Each row was made from one path, in order. Every step used is in the known rows, and no mark comes twice. Write each row's path.
Known rows
bimap, sovu, remezu, vade, tunu, dukigos: [  8.3  11.3  21.0 -25.6  14.8   0.9   3.3 -18.8  -5.8 -15.2   8.9  16.0
  -6.9 -19.5  11.3   0.4  33.6  -4.4   4.9  11.1  -8.5 -19.7   1.0  -0.5
  20.4]
dabesog, sizo: [-51.2   9.2 -13.8  -7.7 -14.7 -19.8   7.6   5.9  14.6  -8.0  27.4  -9.4
   1.7  16.0   0.7   8.6  22.7   2.2  15.9 -15.9  28.9   3.9   8.6 -10.0
  19.4]
dukigos, bimap: [-38.4   7.7 -21.1 -30.4  -7.2  -6.3 -11.8 -13.5  12.2 -11.4  -6.8 -18.0
   8.4  31.7 -39.5 -23.8  15.5 -12.4  14.8  -8.3  11.8  22.0   6.1 -11.4
  -1.9]
vade, tunu, dukigos, bimap: [ -5.8 -17.3  17.1   0.1 -18.8  -7.8   5.6   5.2  28.8 -27.5 -29.1 -13.6
  13.4   2.9  10.3  -1.5 -10.3 -19.5 -10.3  14.3  31.9  19.9  36.6   4.7
   3.1]
dukigos, remezu, vade, tunu: [ 14.6 -10.6 -15.5 -21.9   8.4  30.1  12.0  25.5   6.8  -5.3 -12.7   3.8
  -0.2 -10.9  12.0  13.3 -24.8  13.0  -2.4   4.9  -4.6 -15.2   0.5  29.1
  42.3]
remezu, vade, tunu: [  9.4  -1.1 -22.2  17.7  -1.1  -1.0  10.5  26.0  -9.6 -27.9   0.0   2.0
  16.7 -35.0  23.2   4.3  -0.5  10.0   2.0  -1.6  -8.2 -17.6  21.2  24.5
  16.7]
dabesog, sizo, remezu, vade, tunu, dukigos: [ -3.2  -2.4 -13.9   8.7   1.4 -18.5  -0.5  16.4  -0.2  17.0   6.2  -9.7
 -10.9 -27.3  20.5  20.1   5.0   5.0  -0.4   1.7  25.4 -29.0  17.3   7.1
  29.7]
remezu, vade, tunu, dukigos, bimap: [ 11.9 -13.9 -10.0  -0.3   4.5  -1.0   7.4  10.8   9.2 -16.9 -13.7  -2.6
  12.1 -50.9  13.4  -5.4   0.8  -5.2  -1.5   9.0   6.4  -9.3  41.2  15.5
  13.4]
sovu, remezu: [-21.8  -0.8  -8.8 -13.4  -9.2  -7.8  -2.9  -1.5 -18.0  -6.7  -1.6   6.4
   1.4  32.5 -26.2  -2.1  45.0 -23.8  19.9  -5.7  -3.1  35.9 -28.6   5.3
  11.6]
dukigos, bimap, vade, tunu: [-40.8 -10.8  -8.1 -28.1  -9.1   7.8   5.5  -5.3  11.3 -25.1  -0.2  -5.9
   1.4  40.2 -21.1   3.7 -19.4 -13.6 -14.4   1.1   5.3  15.7  13.9  -4.6
  -8.9]
sizo, bimap, sovu, tunu: [ -6.9  18.4   0.1   2.1  13.0 -12.6 -12.7 -29.4  -0.4  23.0  -1.6  29.0
  -9.8  16.4 -15.2   0.6 -13.9  32.2   3.8 -18.2  -4.9  -4.1 -14.9 -20.8
 -27.2]
dukigos, bimap, sovu: [-39.3  32.2   1.5 -53.7   6.6   0.7 -14.1 -37.0  13.4 -13.0  11.4 -13.4
   1.0  33.0 -35.2 -25.5  18.2  -0.8   9.8  -5.0   2.6  -3.1   3.4 -27.0
   4.1]
sizo, remezu: [ -9.3  12.3  -8.8  22.5  -5.3 -17.6 -22.6  16.9 -11.4  15.3  -6.7 -11.7
  -1.8  24.2 -14.6  -7.9  11.1  -0.5   3.0  -1.5 -11.2  19.6 -42.2 -16.7
   3.8]
fedal, vade, remezu: [ -4.6   9.9  13.9   5.7 -29.8   9.9  -4.2  -3.3  19.7 -23.0   7.8 -39.5
   5.8 -16.5  25.6 -10.4  34.6 -21.6  24.4  -2.9  -0.9  17.1 -26.9  15.2
  -2.9]
sovu, tunu, sizo: [ 11.6 -14.1   3.4  43.5 -12.6   2.3  13.0  28.6 -28.5  17.6   0.0   2.8
   1.6  15.8  -2.3   0.6  -4.2  -0.7  -2.9   5.9 -17.2  10.5  -8.1 -16.6
 -22.2]
sizo, bimap, vade, tunu, dukigos: [  0.8 -19.0  10.2  26.8   2.5 -17.8  -0.5  -7.0  25.2   2.2  -6.3  24.7
  -1.1  -2.4   7.2  13.3 -34.7   9.3 -13.2  -9.2   1.7  28.8  -2.4   1.6
 -27.8]
dabesog, sizo, bimap: [-36.9  12.0 -28.2  -4.7  -0.6 -24.5 -10.2 -13.0  15.1  15.6  17.7   2.8
  -2.3   8.1  -7.8  11.1   2.9  19.0  17.1 -32.3  36.0  -4.2   5.0   1.0
   0.7]
fedal, vade, tunu, dukigos, bimap, sovu: [ -0.9  11.9  37.8 -18.3 -23.8  24.4  -1.3 -23.1  22.4 -10.4  -4.7 -24.3
   9.7 -29.6  18.2  -8.6  -7.9  -7.6   2.5  10.7  21.0  -6.5   6.0  18.5
   0.2]
dukigos, bimap, sovu, tunu, sizo: [-15.5  18.3   4.2 -33.4   7.3  12.4  -3.7 -27.3  -8.1   8.9   8.1  -9.2
  -6.2  31.5 -31.4 -18.0   4.8  -2.2  -1.1   4.4  -2.9 -17.3   7.4 -29.8
 -12.0]
sovu, tunu, sizo, bimap, vade, remezu: [ 26.8 -24.1   3.2  45.5  -2.8  -1.9   7.5   6.6 -17.5  17.2   0.1   9.2
 -15.4  16.1  10.5  15.5 -15.5   0.4 -14.4  -1.0 -21.5  11.8 -12.4 -12.0
 -42.4]
vade, tunu, sizo: [ 17.5  -1.9   4.7  33.9 -20.4   5.9   7.7  36.2  -9.8 -29.0   1.1 -15.9
  22.7   3.8  31.9   7.0 -16.1  -3.8 -17.4   6.9   4.2  -0.1   9.6  15.8
  -4.1]
sizo, bimap, sovu: [-12.7  32.3   2.9  -8.3  13.8 -18.2 -19.7 -37.2  13.6   8.5  10.7  15.4
   0.9   6.9 -10.7 -12.5  -1.1  28.0   9.8 -22.1  -3.2   0.7 -20.1 -14.9
 -19.9]
vade, tunu, sizo, bimap, sovu, remezu: [ 29.9   9.4   0.8   9.5  -1.9  12.4  -8.0  -3.5 -17.7  -9.5  -1.4   0.1
   7.6   7.7  23.2  13.3 -18.8   5.4 -14.0  -3.8   3.4 -23.9  -0.5  27.0
 -15.3]
bimap, vade: [-38.6  -7.5  12.7  12.5  -5.9 -11.3  14.6  14.6   8.1 -11.9  25.4  11.1
  -0.7  28.7 -11.0   0.0  -0.1  -4.1  -1.8  -3.4 -25.6  43.8 -25.5 -27.3
  -7.3]

Which path is each row?
[ 12.2 -26.2  31.4   6.3 -15.5   7.2  13.6  23.3  35.0 -17.5 -32.1  -1.8
   9.6   4.7  26.9  15.5 -26.3 -12.8 -10.7  19.0  24.0  24.0  12.7  12.6
  21.3] | vade, tunu, dukigos, remezu
[  7.7 -25.2  10.1   6.1   6.9   0.8   1.2  -6.6  29.6  11.2 -14.4  24.1
  -7.5   9.7   2.9  20.3 -52.6  12.1 -18.1  -7.4   1.0  23.8 -11.3   7.8
 -14.7] | sizo, bimap, vade, tunu, dukigos, remezu
[ 28.4   3.3  -0.1  41.0 -16.4   6.7  -6.1  38.2 -21.5 -10.0  -6.7 -22.0
  13.4   7.6  27.1  10.4 -22.0  -4.1 -22.4   9.8  -2.1 -10.8  -7.3  15.9
  -5.4] | vade, tunu, sizo, remezu
[ 23.9  20.6  12.7  11.8  16.9   4.7  -1.9   4.5 -35.9  25.1  20.6   7.9
 -16.4  -8.4   4.7  -5.4   3.9  18.5  -8.2  10.7 -37.9 -41.3 -17.5 -28.6
  -7.9] | bimap, sovu, tunu, sizo, remezu, vade
[-15.3 -26.4  34.5  -9.2  -3.0 -17.0   2.7 -18.1  43.4 -13.2  -5.6 -13.3
  -6.4   8.8 -10.8 -15.9  22.7 -38.9   1.3  16.7   8.2  50.0   8.8 -30.5
  -5.8] | tunu, dukigos, bimap, vade, remezu
[ 39.7  15.2 -12.9  17.0  16.2   9.8  -1.2   3.9 -17.8  -8.6  13.0   4.5
  10.2 -51.8  31.4   2.1 -15.3  25.7  -9.9  -4.9 -18.6 -50.5  19.6  24.3
  -3.0] | remezu, vade, tunu, sizo, bimap, sovu
[-20.6  -9.9  -5.0 -17.7  -5.3  15.1   5.5  -2.0  -1.0 -16.8   6.9 -14.0
   1.9  30.7 -16.7   1.3 -28.2 -15.6 -18.1   3.3  -1.4   5.2  15.6  -2.1
 -15.4] | dukigos, bimap, vade, tunu, sizo
[  4.6  -9.4 -28.8  -7.6   2.3   6.7   5.3   7.0 -31.4 -19.7  -8.9  12.2
   2.6  -7.9   2.2  11.6  28.0 -13.0   9.4  -1.8 -11.1  -3.8   0.1  34.2
  20.2] | sovu, remezu, vade, tunu
[  6.3  -3.0 -17.0 -26.5  12.9  22.1   8.4  19.9   7.7  11.7  -2.7   4.8
  -2.8  -6.2 -10.9  -4.1  -5.6  11.2  12.2  -1.8 -13.9  -4.3 -17.2   9.4
  38.4] | dukigos, remezu, vade
[ -8.0 -32.5  13.3   7.6  -9.0 -11.2  11.2   2.2   9.3  18.7 -29.4   7.6
  -8.2  16.7 -23.2  -7.2   4.0 -17.3   1.8  15.3  15.2  35.8  13.6 -29.1
 -14.9] | sovu, tunu, dukigos, bimap
[ -2.5   1.2  19.0 -43.2  21.2  -7.1  -4.2 -34.9  18.8  10.0  -2.7  -0.9
  -4.9 -18.2 -24.0 -25.2  38.6 -20.0  15.7  12.2  10.6   7.3  12.8 -20.0
  14.4] | tunu, dukigos, bimap, sovu, remezu, vade
[ 12.1  -2.0  35.2 -15.0  18.2   5.8  15.8  -8.8   7.5  17.9  -1.6  22.4
 -19.0 -10.3   2.1  -2.3  -0.5  14.6  -0.5  19.1 -12.7 -15.2  -4.3 -32.2
  17.0] | bimap, sovu, tunu, dukigos, remezu, vade
[ 26.2  -6.6 -25.3   1.4   3.9  12.2   5.3  13.6 -41.4 -12.4   1.5   4.2
   4.2 -16.0   8.2  10.0  27.8 -13.4   0.8   0.5 -14.2 -15.0   0.9  38.1
  12.9] | sovu, remezu, vade, tunu, sizo
[ 26.5  13.4   7.8  21.8 -26.7  30.3  -6.6   0.7  -9.1   3.5   2.7 -24.9
  17.1 -32.1  26.0   3.3 -27.5   6.0   3.6  -9.1   4.0 -11.8 -11.9  46.6
 -22.3] | fedal, vade, tunu, sizo, bimap
[ 19.4 -14.0   0.8  22.2  -0.4  -6.0  13.0  23.3   6.0 -19.5  -9.3   3.8
  14.2 -52.6  30.3   0.7   3.3  -0.2  -0.3   9.0  -0.7  -1.2  30.4  15.4
  16.7] | remezu, vade, tunu, dukigos
[ 25.7  15.4   6.2  19.3  -4.5   7.6  -6.0   1.5  -4.7 -14.6   2.8  -3.8
  13.6  -0.2  27.9   8.7 -29.5  15.1 -17.4  -3.5   1.3 -24.7   7.0  16.1
 -17.9] | vade, tunu, sizo, bimap, sovu
[ -3.5  18.4  -1.5 -26.5   8.0  11.3 -17.1 -22.8 -20.7  23.4   1.1 -13.3
 -13.8  34.7 -36.3 -17.5  -1.4   0.7  -5.1   8.8  -6.9 -25.8  -6.9 -31.1
 -13.7] | dukigos, bimap, sovu, tunu, sizo, remezu
[ -6.9  10.5   8.8   8.8 -38.8  24.2   3.0  10.9   0.7 -17.0  -2.4 -23.2
  17.9 -15.8  27.0   3.8  -9.3  -1.1   7.5  -2.8   7.1   4.2 -10.1  35.3
  -4.5] | fedal, vade, tunu
[-34.7  15.2 -20.3   1.6  -5.8 -23.2 -10.0  11.3  -0.3  19.0  17.1 -16.9
 -11.0  17.8 -10.4  12.1  15.8   4.9   7.9  -9.8  23.0  -6.1 -12.3 -10.3
  22.9] | dabesog, sizo, remezu
[ -3.6  -3.9 -27.4 -13.8  10.0  -1.1   1.6  -0.7 -29.0  -1.3   3.8  12.6
  -0.6  -8.4 -18.5  -3.4  46.6 -13.9  20.9  -7.3 -20.6   8.0 -14.6  16.0
  17.8] | sovu, remezu, vade
[ 38.8   0.1 -25.9  30.7   8.2   7.7   0.1  16.8 -21.2  -2.9   2.4   2.1
  14.3 -49.3  26.8   1.8 -13.5  19.4  -5.7  -8.1 -16.1 -32.7  20.4  32.7
  -5.4] | remezu, vade, tunu, sizo, bimap
[ 20.2 -21.5  20.9  -5.4  11.7   3.0  11.2  16.9  30.9  18.3 -14.5   6.8
  -4.1 -32.4   0.3 -10.9   4.3  -7.2  11.8  16.3   3.3  23.2  -4.9 -10.0
  36.4] | tunu, dukigos, remezu, vade
[  7.6  21.9 -17.9 -18.6  20.6  -1.9 -18.5 -38.6  -9.9   2.3   0.8  24.6
  -6.6  -7.3  -3.7   8.1   2.5  24.2   4.3 -19.1  -6.7 -28.1  -7.9  18.0
  -6.6] | sizo, bimap, sovu, remezu, vade, tunu
[ 33.3  -8.0 -11.5 -12.5  10.1  38.0  12.9  29.3  -5.0   2.6  -5.0  -5.9
   2.8 -16.8  17.4   9.4 -31.1  11.5  -8.1   8.2 -10.3 -24.7  -0.2  30.7
  38.4] | dukigos, remezu, vade, tunu, sizo
[-20.0  14.3 -32.3   0.8   8.9 -17.6  -7.1  12.1 -11.4  21.5  24.4  -9.7
 -13.5  -8.2  -0.8  10.5  16.3  13.2  11.2 -11.7   8.6 -29.0  -3.4  -1.2
  26.7] | dabesog, sizo, remezu, vade
[-11.7 -37.0  22.5   8.1  -5.1 -12.2  18.6  -0.7  10.3  20.7 -19.1  14.1
 -15.7  20.0 -22.7  -0.5  -7.4 -18.6  -6.5  16.5   1.7  38.3  11.1 -35.1
 -20.5] | sovu, tunu, dukigos, bimap, vade
[ 21.8  31.3   8.5  14.9  15.4  -0.2 -18.6 -16.5  -8.7  19.9  23.5  -1.5
   6.5  -2.8   0.3 -16.8  -4.3  18.6   1.8 -14.5 -12.0 -12.8 -22.0  -9.9
 -22.4] | tunu, sizo, bimap, sovu
[ -0.6 -18.6  25.1  29.1 -21.7 -14.6  11.6  23.9  26.8 -30.2 -21.6  -1.8
  16.9  -9.7  30.6   6.6  -7.2 -13.5  -7.9  15.0  22.5  30.5  22.0   4.8
   5.2] | vade, tunu, dukigos
[ -7.3  -6.7  -5.5 -13.7  -2.7  13.9  -6.9   2.5  -7.9  -2.3   4.3 -17.0
  -4.6  33.8 -18.2   3.6 -25.4 -15.4 -24.7   6.2  -5.0  -1.6  -0.9  -4.6
 -13.9] | dukigos, bimap, vade, tunu, sizo, remezu
[ -7.0  -3.5  29.5 -15.4  -9.7  -2.8   4.3  -9.4  31.5 -30.0 -19.3  -7.3
   9.8   1.4  12.4  -1.0  -8.6 -14.0 -12.5  18.3  30.9   7.3  33.6  -3.0
   3.8] | vade, tunu, dukigos, bimap, sovu
[-17.6  -3.2  -7.9  15.1   5.6 -18.4  -8.0 -14.2  12.4  12.0  10.2  24.1
  -3.2  14.5 -22.2   2.8 -19.1  16.4   1.9 -24.7 -13.9  31.5 -25.2 -10.0
 -30.3] | sizo, bimap, vade
[ -9.6   3.9  45.6   6.3   2.6 -14.6  13.2 -10.0  11.5   5.0   2.1  18.2
 -10.2   6.7  -0.3  -6.6  15.1   6.1   1.6  15.9  -6.3  12.8  -5.0 -45.7
  -3.0] | bimap, sovu, tunu, dukigos
[ 15.1 -18.0  -8.8  -3.3   2.3  -0.1   7.9   4.0 -18.9 -11.7 -13.4  12.1
   1.4 -25.6   6.8   9.0  32.8 -20.9  10.1   8.5  -1.4   6.0   7.4  28.1
  20.8] | sovu, remezu, vade, tunu, dukigos
[ -6.7 -42.7  26.5   9.6  -7.6 -13.7  18.7  -3.4  18.1   1.8 -21.7   4.3
 -18.7  19.7  -6.8   3.4   5.9 -31.2  -7.5  19.6   3.5  42.4  11.5 -35.1
 -19.4] | sovu, tunu, dukigos, bimap, vade, remezu
[ 45.1  -8.0 -23.3 -10.7  17.1  33.8  -1.3  18.2  -3.0  18.3 -12.5   2.2
  -1.6 -20.6  12.9  11.3 -41.6  18.8  -9.6  -1.7  -6.2 -31.8  -1.4  37.8
  22.1] | dukigos, remezu, vade, tunu, sizo, bimap
[ 15.3  24.2   6.8 -19.8  17.8  14.1   3.7 -12.6 -30.4 -13.4  20.6   4.7
  -3.5 -10.4   8.7   0.6  28.6   2.5   1.2   6.2 -22.1 -39.0  -8.8   8.2
  16.6] | bimap, sovu, remezu, vade, tunu, sizo
[-39.4  30.4 -11.1 -21.6   7.0 -21.3  -9.5 -29.6  16.9  11.5  28.9   7.1
  -9.5   9.7  -5.2   8.6   5.8  28.7  13.1 -30.0  29.8 -25.7   5.0  -8.8
   2.2] | dabesog, sizo, bimap, sovu
[ 29.3  -8.8  -2.7  49.0  -6.6   0.1  -0.4  34.5 -41.7  35.6  -4.5  -1.3
  -9.3  20.7  -6.1   1.8  -9.2   0.7 -11.7   9.3 -22.6   3.5 -24.6 -19.1
 -21.7] | sovu, tunu, sizo, remezu
[ 25.8 -14.4 -10.7  41.9  -3.4  -1.7   0.8  11.4 -27.2  32.8  -5.7  13.0
  -2.8   6.8  -6.6   1.8 -19.3  12.1  -3.0  -7.4 -11.3   6.8  -8.8  -9.7
 -40.9] | sovu, tunu, sizo, bimap
[-46.3  -3.2  -5.8 -33.7  -0.4  -1.8  -1.0 -13.4  12.3  -9.7  10.7  -5.3
  -2.1  40.4 -42.7 -13.3  -0.3 -13.5   1.2  -5.7  -6.5  28.0  -3.3 -19.7
 -11.6] | dukigos, bimap, vade
[-24.5  23.7 -25.4 -35.1  20.4 -14.7  -9.4 -39.2  -3.7  19.5  26.7  16.1
 -16.8  -7.8  -8.7  14.0  22.0  24.4  19.7 -29.2  19.9 -39.4   6.0   7.5
  13.0] | dabesog, sizo, bimap, sovu, remezu, vade
[ 10.3  12.4 -27.0  22.1  10.6 -11.3 -18.8  21.3 -24.2  21.1   1.0  -4.3
  -3.1 -18.8  -8.2 -10.4  15.6  10.3   4.8  -2.1 -25.7  -8.9 -29.2  -4.6
  12.1] | sizo, remezu, vade
[-22.6  24.8 -16.4 -69.4  18.1   9.3 -12.9 -47.0  -8.1  -5.8   8.6  -4.0
  -8.0  14.6 -41.2 -19.2  33.9  -6.7  15.5  -4.4  -3.0 -20.3   0.6  -6.5
  13.2] | dukigos, bimap, sovu, remezu, vade
[ 27.5  -0.3  -4.4  35.6 -11.2   3.0  -4.1  19.5  -7.9 -10.6  -7.9  -5.9
  19.0  -2.1  25.6  10.1 -31.6   9.8 -15.2  -6.5   9.5  -9.5  11.1  26.1
 -20.5] | vade, tunu, sizo, bimap
[-15.2 -11.4  23.2 -13.4  -4.0 -16.6  -3.9 -12.3  37.8   0.1 -16.8 -12.8
   7.5  -0.9 -23.9 -28.3  22.9 -26.7  11.5  10.1  27.2  44.6  12.3 -24.9
  -0.3] | tunu, dukigos, bimap
